Known rows, with every step that occurs
f-y: [-0.39  1.61 -1.47  1.08 -0.57 -0.66  0.73 -3.73 -2.88 -0.53 -0.30  2.49
  2.66  2.43  3.51  0.74  2.21 -0.42 -0.18 -0.05  0.24  0.90]
n-y-z: [ 2.62  3.02 -3.93  4.15 -1.89  0.10 -0.81 -3.21 -2.30 -0.21  0.18  1.10
  0.17 -2.00 -0.11  0.99  0.76  1.45 -0.47  0.93 -0.94 -1.10]
k-z-y-w: [ 1.23  0.72  5.21  0.70  1.44  0.46  1.28  0.81 -2.43 -0.80 -3.05  4.10
  1.02  0.41 -0.01  2.25  0.72 -1.50  0.89  0.40 -0.91 -0.36]
r-z-k: [-0.65  3.41  1.25 -0.30 -2.01  4.57 -1.63 -2.74 -2.43 -0.92 -1.29  1.48
  1.63 -4.29 -2.25  2.28 -1.81 -1.15  4.86  3.89  1.61  0.04]
k-n-y: [ 1.39  0.39  3.23  4.65 -0.24 -3.93  1.69 -1.11 -2.00  0.05 -1.24 -0.71
  1.36  1.52 -1.68  0.29 -1.35 -1.21  4.65  0.43 -1.99 -0.76]
z-k-n-y: [ 1.18 -0.05  4.28  3.15 -0.84 -1.86  1.22 -0.90 -1.06 -1.25 -0.26 -1.01
 -0.08  0.18 -2.25  1.06 -1.36 -2.11  6.39  0.83 -2.72 -0.02]
w-y-z-k-n: [-0.07 -1.28  0.18  1.89 -0.69  2.07  2.37  1.72  2.00 -1.47  2.04  2.10
 -0.48 -2.93 -1.66  1.22  0.30 -1.61 -0.23 -0.62 -1.69 -0.47]
n-k-z-y: [ 2.06  4.31  4.35  1.64 -0.69  0.30  0.77  1.38 -1.53 -3.55 -4.69  6.65
  2.77 -0.26 -1.10  0.79 -2.44 -3.45 -0.66  1.72 -0.77  2.54]
r-n-y-z-k: [ 1.05  3.64 -1.26  1.28 -2.18  2.51 -1.45 -1.99 -0.84 -1.59  0.53  0.37
 -1.08 -4.80  0.02  2.22 -1.73  1.80  2.83  1.86 -1.46  1.01]
n-y-f: [ 0.17  1.90 -2.92  0.84 -0.96 -2.94 -0.05 -4.60 -2.11 -0.55 -0.94 -0.21
 -0.51  2.86  2.85  0.96  2.51  0.48 -0.21 -2.12 -1.74  2.78]
r-n-k-z-y: [ 1.17  5.35  4.96  1.64 -0.54 -0.34  0.71  1.80 -1.76 -3.11 -5.45  6.53
  3.65 -1.43 -0.20  0.94 -4.77 -1.44 -0.44  1.79 -0.41  3.19]
n-k-z-y-f: [ 0.07  2.66  0.31 -0.35 -0.68 -0.19  0.84 -1.01 -0.77 -3.06 -3.28  6.05
  0.84  1.47  1.95  0.78  0.88 -2.28 -4.19 -1.98 -1.01  3.90]
k-n: [ 0.63 -0.45  2.02  3.39 -0.14 -2.20  3.11  0.79 -0.12  1.01 -0.99  1.13
  3.49 -0.69 -1.09  0.25 -1.17 -1.35  4.01  1.05  0.20 -1.26]
n-k: [ 3.27  2.79 -1.86  1.45 -1.67  0.92  1.37 -0.79 -1.88 -1.64 -1.52  0.30
  0.19 -0.31 -0.07 -1.06 -0.43 -4.40  3.47  2.75  0.04  1.81]
z-y-f: [-1.18  3.45 -1.87 -1.36 -0.35 -0.17  0.03 -2.29 -1.41 -1.71 -1.90  3.31
  0.84  1.22  3.83  1.22  1.58  0.66 -2.59 -1.98 -0.65  5.79]
k-n-y-f: [-0.43 -0.50 -0.72  2.04 -0.30 -3.61  1.59 -2.96 -1.10 -0.08 -0.53  0.12
 -0.29  2.80  1.43  0.36  1.77 -0.48  0.13 -2.91 -2.02  1.29]
r-z: [-0.66  4.23 -0.06  2.23 -1.15  1.90 -1.32 -3.49 -4.48  1.30 -3.14  2.35
  4.42 -2.84 -1.83  1.13 -2.18  0.16  2.22  3.54  3.44 -1.49]
w-y-z-k: [ 0.56  2.17 -3.87 -0.31 -1.79  4.35 -0.55 -0.83  0.98 -2.70  2.35  1.78
 -2.05 -3.47  0.20  2.23  1.82 -0.35 -1.70  0.22 -1.69  1.85]
k-z-r-n: [-1.30  2.66  2.92  2.18 -1.58 -3.65 -1.77  1.43 -1.71  1.05 -2.11  2.92
  7.37 -5.04  0.11  1.29 -4.78  5.36 -0.66 -0.23  1.31 -2.40]

Rows
[-1.14 -0.26  4.26  2.01 -0.82  2.37  1.47  0.10 -0.77  0.00 -0.91  1.90
  2.37 -3.56 -3.71  1.20 -2.63 -2.42  5.00  2.39  0.97 -1.96]  r-z-k-n
[ 1.01  4.42  4.62  1.66 -0.34 -1.04  0.11  0.71 -1.43 -2.19 -4.67  6.85
  4.51 -0.56 -0.57  2.15 -2.28 -0.63 -0.49  1.36 -0.44  1.91]  k-z-y
[ 1.01  2.58 -6.46  2.16 -0.80  1.62  0.07 -1.06 -0.17 -1.02  1.43  2.67
 -0.16 -1.80  1.23  1.15  2.38  1.19 -6.03 -0.97 -0.81  0.95]  w-y-z
[-0.76 -0.75  0.19  0.97 -0.72 -1.97  1.19 -2.78 -0.36 -1.16  0.25 -0.12
 -1.59  1.85  1.02  0.98  1.74 -1.15  1.20 -2.66 -2.63  1.81]  z-k-n-y-f
[ 1.17  1.89  5.73  0.69  1.41  0.77  1.73  1.76 -2.92 -1.38 -3.79  3.65
  0.49 -0.48  0.43  1.24 -1.79 -1.71  0.91  0.72 -0.76  0.85]  r-n-k-z-y-w
[-0.03  0.49  5.06  3.53 -0.87 -0.36  0.35 -1.70 -2.52 -0.82 -1.15 -0.06
  0.60 -0.82 -3.64  1.04 -2.39 -1.99  5.46  1.45 -1.28 -1.21]  r-z-k-n-y
[ 2.14 -0.19  1.87  1.86  0.82 -1.19  0.82 -2.31 -3.83  0.65 -0.57 -2.30
 -1.76  1.92  0.38  1.32  2.21 -1.03  4.82  0.52 -1.74 -1.06]  n-y-w
[ 0.34 -0.64  5.10  2.49  0.51 -3.04 -0.51 -0.25 -3.83  1.05 -1.17 -0.48
  1.19 -0.78 -0.42  1.57 -0.81  2.30  1.74 -1.15 -1.33 -3.58]  k-z-r-n-y-w
[ 1.88  2.48 -1.77  1.31 -2.52  3.07 -1.41 -2.50 -0.65 -2.16  1.32  0.59
 -1.76 -3.70 -0.92  2.19  0.59 -0.16  2.76  1.81 -1.83  0.23]  n-y-z-k
[ 1.38 -2.77  4.97  1.92  1.11 -0.25  2.24 -0.52 -2.19  0.04  0.51 -2.25
 -2.74  1.04 -1.43  1.37  1.47 -2.70  6.27 -0.03 -2.70 -1.96]  z-k-n-y-w
[-1.53  1.35 -5.37 -1.15  0.02 -1.38  0.86 -2.50 -0.11 -1.36  0.41  1.40
 -0.95  3.10  4.19  1.07  4.10  0.24 -5.70 -4.09 -1.58  4.86]  w-y-f
[ 0.58 -1.01  0.80  2.38 -1.31  2.20  2.18  0.91  1.57 -0.56  1.37  1.92
  0.61 -4.22 -2.10  1.16 -0.68 -1.47  2.87  1.03 -0.62 -2.01]  y-z-k-n
[-0.14  2.00 -2.17  1.77 -2.10  1.30 -0.59  0.06 -2.75 -1.39  0.63  1.70
  1.61 -3.67  1.50 -1.48 -1.93  1.01 -3.22 -0.65  0.67 -0.06]  f-y-z-r-n-k
[-1.21  6.13  2.94  1.03 -0.35  2.68 -1.62 -1.49 -4.56 -1.27 -4.15  4.72
  3.93 -2.20 -0.99  1.38 -3.21  0.40  0.22  2.74  2.04  2.98]  r-z-y
[ 0.66  2.91 -0.08  1.11 -2.04 -0.41 -0.52  1.30 -2.35 -1.00 -0.91 -0.17
  2.67 -3.67  0.34 -1.26 -3.66  0.41  1.17  0.77  0.70  1.10]  z-r-n-k
[ 0.26  2.55 -2.86  1.47 -1.81  0.98 -0.55  1.68 -1.68 -1.97  0.78  0.87
  0.79 -3.97  0.51 -1.23 -2.20  1.05 -4.43 -1.18 -0.15  1.31]  w-y-z-r-n-k
[ 1.07  1.30  2.65  1.89  1.14 -2.00  0.75 -1.81 -4.17  1.25 -1.50 -2.66
 -0.65  0.56  1.57  1.40 -0.69  1.55  4.94  0.55 -1.32 -0.14]  r-n-y-w
[ 2.06  0.67 -1.68  5.33 -1.20 -0.64  0.92 -1.54 -1.31  0.23  0.48  1.42
  0.41 -2.03 -1.45  0.49  0.04  0.58 -0.32  0.20 -1.27 -2.56]  k-n-y-z
[-0.33 -1.85  0.75  2.23 -0.98  2.33  2.30 -0.15  0.85 -1.02  1.89  2.97
  0.48 -2.54 -0.76  1.02  0.51 -1.78  0.91 -0.09 -0.75 -1.95]  f-y-z-k-n
[-2.00  1.85 -1.53  0.67 -1.18 -3.85 -1.66 -3.08 -2.61  0.02 -0.36 -0.62
  1.31  0.14  3.15  0.65 -0.10  4.28 -2.02 -3.57 -1.20  2.22]  z-r-n-y-f
[-0.80  2.78  0.44 -0.31 -0.41 -1.24  0.28 -1.56 -0.63 -1.93 -3.31  6.09
  2.20  1.26  2.42  1.88  1.02  0.06 -4.10 -2.17 -0.72  3.44]  k-z-y-f
[-0.10  2.81  4.05  3.62 -1.38 -5.09 -2.21 -0.64 -3.23  0.08 -2.06  0.71
  4.61 -2.05 -0.75  1.19 -4.13  4.20  0.85 -0.59 -1.08 -1.41]  k-z-r-n-y
[ 0.13 -0.50  2.68  2.42 -2.27 -2.69 -2.03  1.02 -1.13  0.07 -0.45  4.00
  6.36 -3.23 -2.46  1.23 -0.23  1.76 -2.12 -1.05  0.69 -4.95]  k-z-r
[ 1.15 -0.64  2.43  2.41 -2.79 -1.45 -1.50  1.64 -1.39 -1.23 -0.42  3.79
  4.64 -3.00 -2.99 -0.08 -0.39 -1.07 -2.27 -0.86  0.38 -4.25]  n-k-z-r
